What can hang from each mark
negi: mobinar renov zevimer
renov: negi
mobinar: vize
soleda: negi vize
luset: negi
vize: luset renov tede zevimer
fikir: luset
tede: negi
zevimer: negi vize

In the rows, 100 means zero.
Known rows, with every way that one mark hangs from another
(renov (negi (mobinar vize) zevimer)): 92; 97; 79; 98; 110; 69; 106; 90; 98; 104; 115; 83; 92; 130; 93; 101; 110; 103; 93; 95; 108; 124; 118
(soleda negi vize): 102; 94; 94; 94; 96; 88; 104; 93; 95; 101; 96; 91; 112; 105; 101; 111; 93; 121; 106; 111; 111; 131; 144
(renov (negi mobinar (zevimer vize))): 85; 113; 80; 94; 104; 77; 110; 89; 102; 99; 121; 89; 92; 136; 92; 100; 118; 101; 92; 95; 113; 125; 122
(mobinar (vize renov zevimer)): 109; 61; 84; 116; 91; 97; 88; 94; 106; 116; 97; 105; 71; 113; 98; 115; 130; 114; 83; 107; 91; 153; 119
(zevimer (vize luset renov (tede (negi mobinar)))): 94; 92; 85; 103; 93; 82; 88; 87; 104; 93; 103; 137; 67; 133; 91; 106; 143; 101; 96; 87; 95; 157; 126
(tede (negi (mobinar (vize luset)) renov zevimer)): 78; 96; 81; 75; 111; 73; 104; 87; 99; 102; 92; 105; 90; 119; 92; 96; 123; 96; 96; 90; 102; 133; 111
(negi renov): 95; 102; 81; 90; 98; 82; 99; 92; 93; 100; 98; 93; 89; 90; 88; 103; 114; 106; 85; 103; 125; 130; 105
(tede (negi (mobinar (vize zevimer)) renov)): 90; 84; 86; 83; 106; 89; 104; 94; 94; 102; 97; 99; 86; 112; 93; 102; 124; 101; 106; 90; 104; 145; 112
(vize luset (tede negi)): 99; 92; 86; 94; 102; 51; 87; 90; 94; 86; 101; 115; 73; 120; 91; 112; 114; 102; 110; 81; 103; 145; 123
(renov negi): 102; 104; 81; 100; 101; 61; 99; 96; 95; 96; 119; 90; 85; 113; 91; 111; 103; 107; 97; 95; 120; 125; 117
(tede negi): 94; 92; 87; 82; 105; 78; 98; 96; 95; 100; 102; 112; 90; 111; 99; 111; 114; 107; 116; 93; 109; 134; 118
(mobinar (vize renov tede zevimer)): 115; 56; 87; 117; 94; 88; 85; 94; 103; 112; 99; 106; 68; 114; 95; 116; 130; 112; 90; 105; 93; 160; 123
(mobinar (vize luset (renov negi) tede zevimer)): 113; 68; 82; 124; 93; 58; 81; 92; 106; 101; 105; 106; 56; 124; 89; 119; 125; 106; 81; 94; 89; 158; 123
(fikir (luset (negi mobinar renov))): 102; 113; 76; 86; 81; 68; 108; 90; 87; 95; 103; 87; 90; 102; 85; 94; 128; 107; 81; 104; 117; 125; 110
(mobinar vize): 105; 64; 83; 95; 92; 99; 91; 94; 98; 114; 96; 99; 87; 112; 100; 107; 116; 113; 96; 104; 106; 134; 118
(soleda negi): 101; 97; 90; 82; 99; 83; 101; 92; 97; 96; 103; 95; 102; 107; 97; 113; 96; 114; 106; 107; 108; 126; 131
(renov (negi (mobinar (vize luset tede)) zevimer)): 93; 97; 79; 101; 109; 55; 100; 87; 98; 96; 115; 87; 84; 135; 90; 102; 111; 101; 92; 88; 104; 130; 121
(luset (negi mobinar renov (zevimer (vize tede)))): 96; 110; 86; 78; 95; 74; 111; 88; 97; 114; 100; 90; 98; 120; 84; 94; 131; 103; 95; 101; 120; 135; 111
(vize luset (renov (negi mobinar)) tede): 106; 105; 79; 129; 105; 36; 86; 86; 95; 81; 116; 118; 62; 126; 81; 110; 121; 102; 84; 82; 98; 149; 120
(zevimer (negi mobinar) vize): 94; 109; 84; 70; 85; 127; 106; 92; 104; 101; 122; 105; 85; 147; 97; 101; 130; 100; 101; 98; 114; 132; 134
(negi renov (zevimer vize)): 77; 106; 81; 76; 95; 96; 105; 87; 109; 111; 97; 95; 94; 104; 91; 98; 130; 100; 74; 110; 122; 127; 110
(soleda (negi mobinar renov zevimer) vize): 83; 111; 90; 87; 108; 84; 117; 86; 95; 100; 93; 82; 120; 105; 94; 98; 100; 112; 92; 111; 113; 128; 136
(fikir (luset (negi mobinar renov (zevimer vize)))): 91; 117; 75; 77; 79; 77; 112; 86; 97; 102; 102; 88; 93; 112; 86; 91; 137; 103; 75; 109; 116; 123; 112
(luset (negi (mobinar vize))): 114; 85; 85; 93; 91; 79; 103; 94; 90; 115; 99; 92; 95; 123; 92; 100; 119; 115; 108; 97; 108; 136; 114

Rows
103; 98; 89; 107; 91; 105; 108; 95; 95; 101; 109; 81; 90; 128; 97; 110; 114; 113; 99; 102; 110; 146; 138
(soleda (vize (zevimer (negi mobinar))))
82; 89; 81; 91; 111; 74; 98; 87; 103; 104; 96; 119; 85; 132; 97; 102; 129; 101; 100; 90; 87; 139; 118
(tede (negi (mobinar (vize luset renov)) zevimer))
100; 99; 82; 114; 91; 73; 89; 87; 104; 91; 115; 123; 65; 133; 86; 107; 135; 101; 85; 89; 102; 151; 125
(zevimer (vize luset (renov (negi mobinar)) tede))
80; 104; 85; 81; 116; 78; 108; 90; 95; 100; 103; 104; 99; 127; 98; 101; 120; 102; 112; 91; 102; 130; 118
(tede (negi mobinar zevimer))
110; 70; 84; 100; 89; 103; 89; 95; 110; 116; 106; 106; 69; 125; 98; 117; 130; 109; 85; 108; 95; 148; 125
(mobinar (vize renov (zevimer negi)))
116; 68; 86; 102; 84; 64; 89; 92; 100; 110; 93; 89; 68; 115; 87; 112; 123; 109; 91; 95; 102; 154; 117
(mobinar (vize (luset (negi renov)) tede zevimer))
107; 71; 83; 105; 104; 64; 86; 93; 104; 114; 106; 108; 77; 117; 94; 111; 121; 107; 89; 104; 101; 139; 121
(mobinar (vize (renov (negi zevimer)) tede))
90; 96; 86; 85; 92; 86; 95; 88; 99; 90; 102; 118; 75; 126; 89; 101; 133; 97; 100; 85; 108; 150; 123
(zevimer (vize luset (tede (negi mobinar renov))))
99; 105; 87; 73; 91; 68; 105; 91; 102; 120; 96; 93; 96; 109; 86; 101; 128; 106; 93; 108; 125; 131; 111
(luset (negi renov (zevimer (vize tede))))
105; 76; 79; 105; 89; 64; 86; 88; 109; 118; 89; 116; 75; 120; 93; 108; 130; 110; 78; 103; 93; 138; 113
(mobinar (vize (luset (negi zevimer)) renov))
76; 110; 83; 73; 117; 74; 111; 89; 95; 99; 98; 101; 98; 112; 91; 97; 121; 98; 102; 92; 111; 130; 110
(tede (negi mobinar renov zevimer))
101; 91; 86; 126; 104; 54; 88; 88; 100; 83; 103; 120; 55; 130; 86; 116; 136; 102; 96; 81; 81; 171; 124
(vize luset renov (tede (negi mobinar)) zevimer)
98; 88; 91; 109; 108; 68; 95; 93; 98; 109; 95; 116; 91; 110; 97; 111; 122; 113; 102; 103; 104; 148; 132
(soleda (vize renov (tede (negi zevimer))))
98; 97; 82; 80; 98; 71; 109; 89; 96; 120; 94; 84; 100; 115; 87; 94; 124; 107; 92; 103; 115; 128; 106
(luset (negi (mobinar vize) renov zevimer))
113; 56; 89; 104; 92; 94; 90; 95; 99; 111; 100; 88; 77; 115; 97; 114; 119; 112; 100; 101; 100; 153; 126
(mobinar (vize tede zevimer))
108; 92; 83; 84; 98; 101; 96; 93; 98; 104; 118; 107; 79; 138; 94; 105; 122; 104; 100; 97; 104; 137; 131
(zevimer (negi (mobinar (vize renov tede))))
106; 73; 82; 126; 97; 83; 91; 87; 97; 96; 102; 104; 68; 130; 90; 106; 131; 108; 88; 89; 86; 161; 124
(negi (mobinar (vize luset renov tede zevimer)))
96; 105; 82; 91; 79; 87; 100; 88; 101; 101; 99; 107; 80; 125; 87; 99; 134; 104; 87; 94; 113; 141; 115
(zevimer (vize (luset (negi mobinar renov))))
108; 100; 86; 99; 88; 71; 91; 91; 102; 86; 116; 90; 59; 136; 88; 120; 117; 102; 94; 88; 104; 151; 134
(vize luset tede (zevimer negi))
86; 104; 84; 80; 111; 80; 106; 92; 89; 93; 101; 105; 92; 107; 90; 99; 118; 100; 109; 88; 113; 136; 109
(tede (negi mobinar renov))
106; 100; 84; 98; 95; 38; 93; 87; 97; 101; 99; 97; 81; 122; 86; 109; 117; 107; 97; 92; 109; 138; 119
(vize (luset (negi zevimer)) tede)
115; 86; 87; 93; 93; 73; 104; 94; 90; 113; 97; 83; 88; 112; 84; 100; 123; 110; 101; 97; 113; 147; 111
(luset (negi (mobinar (vize tede zevimer)) renov))
87; 108; 86; 82; 110; 83; 111; 85; 98; 95; 104; 88; 111; 122; 97; 103; 101; 110; 102; 105; 102; 124; 132
(soleda (negi mobinar zevimer))
117; 95; 83; 116; 92; 36; 82; 89; 98; 99; 99; 123; 66; 117; 83; 113; 127; 110; 89; 93; 101; 151; 117
(vize (luset negi) renov tede)
